What can hang from each mark:
k94: k847
k141: k173 k636 k847
k830: k636
k296: k31 k173
k847: k141
k810: k830
k636: k141 k810 k830
k31: k141

Known rows, with every way that one mark hangs from another:
(k31 (k141 k173 k636 k847)): [-5.28 -0.31  0.81 -1.99  4.03 -2.51 -2.28 -4.53  1.25  0.03  1.56  0.11
 -2.88  0.20  0.06 -3.29 -0.88 -0.18 -1.82  0.27]
(k94 (k847 (k141 k173 (k636 k810 k830)))): [-3.86 -0.95  2.41 -0.15  1.33  0.29 -1.59 -3.12  1.32 -1.90  1.44  0.62
 -3.77 -2.12 -0.55 -1.38 -0.73 -1.29 -0.25 -1.56]
(k636 k141 k810 k830): [-2.06 -2.66  2.96  1.36 -4.01 -0.91 -1.42  4.56  0.46 -3.40  2.24  1.07
  0.64 -3.88 -0.26 -0.77  1.08 -1.62  0.34 -4.26]
(k141 k173): [-4.14 -1.73  1.64 -2.60  1.60 -1.48 -0.62  0.42  2.64 -1.76  1.67 -0.28
 -2.40 -0.54  0.04 -2.52  0.60  0.11 -0.53 -1.93]
(k847 (k141 k173 (k636 k810))): [-3.87 -1.17  1.78 -0.96  1.07 -0.19 -2.16 -3.48  0.94 -1.63  2.00 -0.42
 -2.73 -0.48  0.11 -1.65 -0.73 -0.31 -0.62  0.40]
(k94 k847): [-4.10 -1.55  2.19 -0.58  1.48 -0.47  0.07  1.19  3.50 -2.24  0.32  1.45
 -4.32 -1.32 -0.34 -2.18  1.24  0.30  0.64 -3.44]
(k141 k636): [-3.93 -1.83  2.48 -0.06 -0.46 -0.45 -1.01 -0.77  2.65 -1.81  0.47  0.29
 -3.08 -0.39  0.01 -1.72  0.25 -0.08 -0.92 -0.57]
(k810 (k830 (k636 (k141 k847)))): [-1.86 -2.03  1.96  0.15 -2.64 -0.39  0.15  5.60  1.81 -3.04  1.93  1.32
 -0.52 -1.63  0.31 -1.86  3.07 -0.40  1.76 -4.12]
(k141 k173 (k636 k810 k830) k847): [-3.13 -1.48  1.55 -0.02 -0.08 -0.24 -2.93 -2.68  0.16 -1.19  1.89 -0.25
 -0.95 -1.51 -0.99 -1.92 -0.69 -2.48 -3.02 -1.92]
(k141 k636 k847): [-4.44 -1.86  0.99  0.37  1.42 -0.48 -1.50 -1.87  2.23 -1.04  0.36  0.52
 -3.03 -0.14  0.09 -2.63  0.65 -0.50 -1.41 -1.19]
(k31 k141): [-4.48 -0.55  1.62 -1.82  1.64 -2.05 -0.75  0.35  2.21 -1.40  1.41  0.99
 -2.99 -0.67  0.02 -2.75  0.68  0.99 -0.02 -0.89]
(k296 (k31 (k141 k636)) k173): [-6.09 -0.21  2.40 -1.72  1.41 -0.50 -2.84  0.94  1.04  0.64  1.33  1.22
 -3.61  1.62 -0.17 -4.55  0.82  0.68 -0.64 -0.10]
(k847 (k141 k173)): [-4.66 -1.48  0.95 -2.30  2.62 -0.78 -0.70 -1.51  1.98 -1.76  2.09 -0.16
 -3.22 -0.87  0.70 -2.50  0.47  0.29  0.61 -0.40]
(k296 (k31 (k141 (k636 (k810 k830)))) k173): [-4.77 -0.10  2.96 -1.32 -0.97  0.35 -3.22  2.23  0.12  0.17  1.98  1.28
 -2.50  0.92 -1.01 -3.82  0.86  0.09 -0.92 -0.83]
(k296 k31): [-4.46 -2.08  1.26 -1.09  0.35 -0.27 -0.83  6.04  2.38 -0.76  0.94  0.65
 -2.73 -0.07 -0.12 -4.01  1.78  0.69  0.28 -2.28]
(k94 (k847 k141)): [-4.57 -1.27  1.60 -0.55  2.55 -0.01 -0.11 -0.63  2.93 -2.14  0.78  1.38
 -4.93 -1.56  0.20 -2.19  0.98  0.37  1.45 -2.17]
(k141 k847): [-4.29 -2.02  0.26 -0.66  1.92 -0.74 -0.57  1.19  2.68 -1.56  0.79  0.92
 -2.73 -0.59  0.11 -3.17  2.00  0.11 -0.37 -2.88]
(k141 k173 k636 k847): [-4.78 -1.63  0.84 -1.21  3.03 -1.29 -2.02 -3.80  1.84 -0.49  1.12 -0.42
 -2.67  0.21  0.08 -2.93 -0.35 -0.92 -2.12 -0.83]
(k847 (k141 k173 (k636 k830))): [-4.41 -1.45  1.90 -1.06  0.93 -0.14 -1.47 -3.62  1.11 -1.59  2.02 -0.36
 -2.79 -1.85  0.32 -1.64 -0.71 -1.32 -0.62  0.64]
(k141 k173 (k636 k830) k847): [-4.29 -1.75  1.23 -0.65  1.36 -0.77 -2.05 -3.32  1.06 -0.87  1.49 -0.33
 -1.84 -1.49 -0.34 -2.41 -0.46 -2.32 -2.54 -1.23]

Rows:
[-2.40 -2.67  1.77  1.70 -2.50 -0.92 -1.79  3.63  0.16 -2.81  2.10  1.23
  0.69 -3.67 -0.25 -1.50  1.39 -2.00 -0.07 -4.75]	(k636 (k141 k847) k810 k830)
[-5.32 -0.81  0.77 -1.46  2.54 -1.39 -2.56  0.88  0.46  0.92  1.73  0.25
 -2.29 -0.33 -0.36 -4.48 -0.29 -0.75 -1.59 -0.52]	(k296 (k31 (k141 k173 (k636 k830) k847)))
[-2.01 -2.41  2.91 -0.57 -3.09 -1.33 -1.44  3.79  0.57 -2.94  2.96  0.18
  0.85 -2.53 -0.39 -1.00  0.68 -0.93  0.44 -4.03]	(k636 (k141 k173) (k810 k830))
[-5.35 -0.06  2.62 -1.31  0.49 -0.17 -3.44  1.37  0.46  0.44  1.58  1.28
 -3.06  1.59 -0.61 -4.23  0.72  0.61 -0.98 -0.53]	(k296 (k31 (k141 (k636 k810))) k173)
[-3.45 -0.36  1.57 -0.18  0.14 -0.92 -2.38 -1.61  0.58 -0.95  1.66  0.92
 -1.92 -0.77 -0.91 -2.26 -0.12 -0.43 -1.60 -0.91]	(k31 (k141 (k636 (k810 k830)) k847))
[-1.64 -2.01  2.74 -0.07 -3.65 -0.38  0.45  6.19  1.99 -3.46  1.97  1.19
 -0.56 -1.75  0.27 -1.35  2.89 -0.20  2.01 -3.77]	(k810 (k830 (k636 k141)))
[-3.57 -0.97  2.54 -0.47  0.87  0.51 -1.39 -2.52  1.52 -1.94  1.63  0.55
 -3.68 -1.70 -0.69 -1.26 -0.50 -0.88  0.05 -1.63]	(k94 (k847 (k141 k173 (k636 (k810 k830)))))
[-3.36 -0.13  2.69 -1.73 -0.08 -1.52 -2.40 -2.24  0.54 -1.07  2.41 -0.02
 -1.61 -0.70 -0.95 -1.71 -1.21 -0.42 -1.74 -0.08]	(k31 (k141 k173 (k636 (k810 k830))))
[-3.48 -1.25  2.12 -0.52 -0.22  0.24 -2.16 -3.09  0.34 -1.89  2.34 -0.33
 -2.10 -1.87 -0.22 -1.24 -0.85 -1.44 -0.98  0.12]	(k847 (k141 k173 (k636 k810 k830)))
[-3.96 -0.19  1.42 -0.97  1.61 -1.69 -3.06 -3.63 -0.10 -0.52  2.20  0.24
 -1.52 -1.21 -0.80 -2.47 -1.16 -1.41 -2.55 -0.60]	(k31 (k141 k173 (k636 k810 k830) k847))
[-1.88 -1.54  1.36  0.05 -0.13 -1.66 -1.50  3.76  1.10 -2.62  2.03  0.94
 -0.23  0.01  0.67 -2.39  2.25  0.09  1.11 -4.29]	(k830 (k636 (k141 k173 k847) k810))
[-5.00 -0.48  0.93 -0.71  2.78 -1.88 -1.86 -2.99  1.57 -0.39  0.98  0.84
 -3.19 -0.08  0.02 -3.09 -0.07  0.18 -1.27 -0.03]	(k31 (k141 k636 k847))
[-3.62 -1.39  1.12 -0.57  1.56 -0.79 -2.95 -3.18  0.95 -0.87  1.47 -0.35
 -1.74  0.20 -0.62 -2.39 -0.51 -1.06 -2.59 -1.53]	(k141 k173 (k636 k810) k847)
[-3.76 -0.16  1.44 -1.40  1.38 -1.57 -2.79 -3.13  0.21 -0.50  2.26  0.15
 -1.60 -0.49 -0.90 -2.47 -0.88 -0.76 -2.14 -0.64]	(k31 (k141 k173 (k636 (k810 k830)) k847))
[-4.31 -0.64  1.06 -1.41  1.17 -0.88 -2.97  1.86  0.01  0.65  2.14  0.23
 -1.67  0.12 -0.94 -4.07 -0.18 -0.46 -1.57 -1.00]	(k296 (k31 (k141 k173 (k636 (k810 k830)) k847)))
[-5.21 -0.82  1.01 -2.73  2.70 -1.85 -1.68  3.26  1.47  0.29  1.83  0.29
 -2.67  0.31 -0.11 -4.55  0.40  0.75 -0.32 -0.92]	(k296 (k31 (k141 k173)))
[-2.98 -1.41  2.29  0.31 -1.70  1.00 -1.54 -1.05  0.95 -2.30  1.80  0.35
 -2.48 -1.44 -0.29 -1.02  0.21 -0.43 -0.01 -0.17]	(k847 (k141 (k636 (k810 k830))))
[-4.79 -1.17  1.52 -1.56  3.61 -0.51 -0.42 -1.83  2.67 -1.81  1.24  0.77
 -4.66 -1.30  0.18 -2.38  0.33  0.10  1.01 -1.95]	(k94 (k847 (k141 k173)))
[-3.27 -1.25  2.16 -0.92 -0.44  0.35 -1.95 -2.59  0.65 -1.89  2.40 -0.42
 -2.17 -1.15 -0.30 -1.26 -0.57 -0.80 -0.58  0.11]	(k847 (k141 k173 (k636 (k810 k830))))
[-2.36 -2.45  1.71 -0.22 -1.53 -1.35 -1.85  2.90  0.28 -2.39  2.89  0.38
  0.88 -2.33 -0.39 -1.74  1.00 -1.30  0.02 -4.49]	(k636 (k141 k173 k847) (k810 k830))
[-5.63 -0.73  0.47 -1.81  3.58 -1.72 -2.57  0.59  0.93  1.12  1.47  0.18
 -2.81  0.78 -0.10 -4.81 -0.21  0.12 -1.33 -0.26]	(k296 (k31 (k141 k173 k636 k847)))
[-2.87 -1.46  1.60 -0.53 -0.29 -0.10 -2.68 -2.08  0.53 -1.20  1.98 -0.35
 -1.05 -0.61 -1.08 -1.90 -0.35 -1.67 -2.55 -1.91]	(k141 k173 (k636 (k810 k830)) k847)
[-2.74 -1.73  2.01 -0.85  0.10 -2.13 -0.28  3.86  2.28 -2.78  1.74  0.70
 -1.19 -0.10  1.32 -2.32  2.21  0.52  1.93 -3.22]	(k830 (k636 (k141 k173)))
[-2.33 -2.46  2.86  0.12 -2.74 -1.56 -1.81  3.03  0.16 -2.98  2.79  0.31
  0.93 -3.62 -0.29 -0.97  0.30 -1.97 -0.19 -3.99]	(k636 (k141 k173) k810 k830)
[-1.58 -1.49  2.34 -0.20 -1.37 -1.62 -1.19  4.48  1.37 -3.10  2.10  0.79
 -0.29 -0.14  0.63 -1.78  1.99  0.36  1.42 -3.90]	(k830 (k636 (k141 k173) k810))
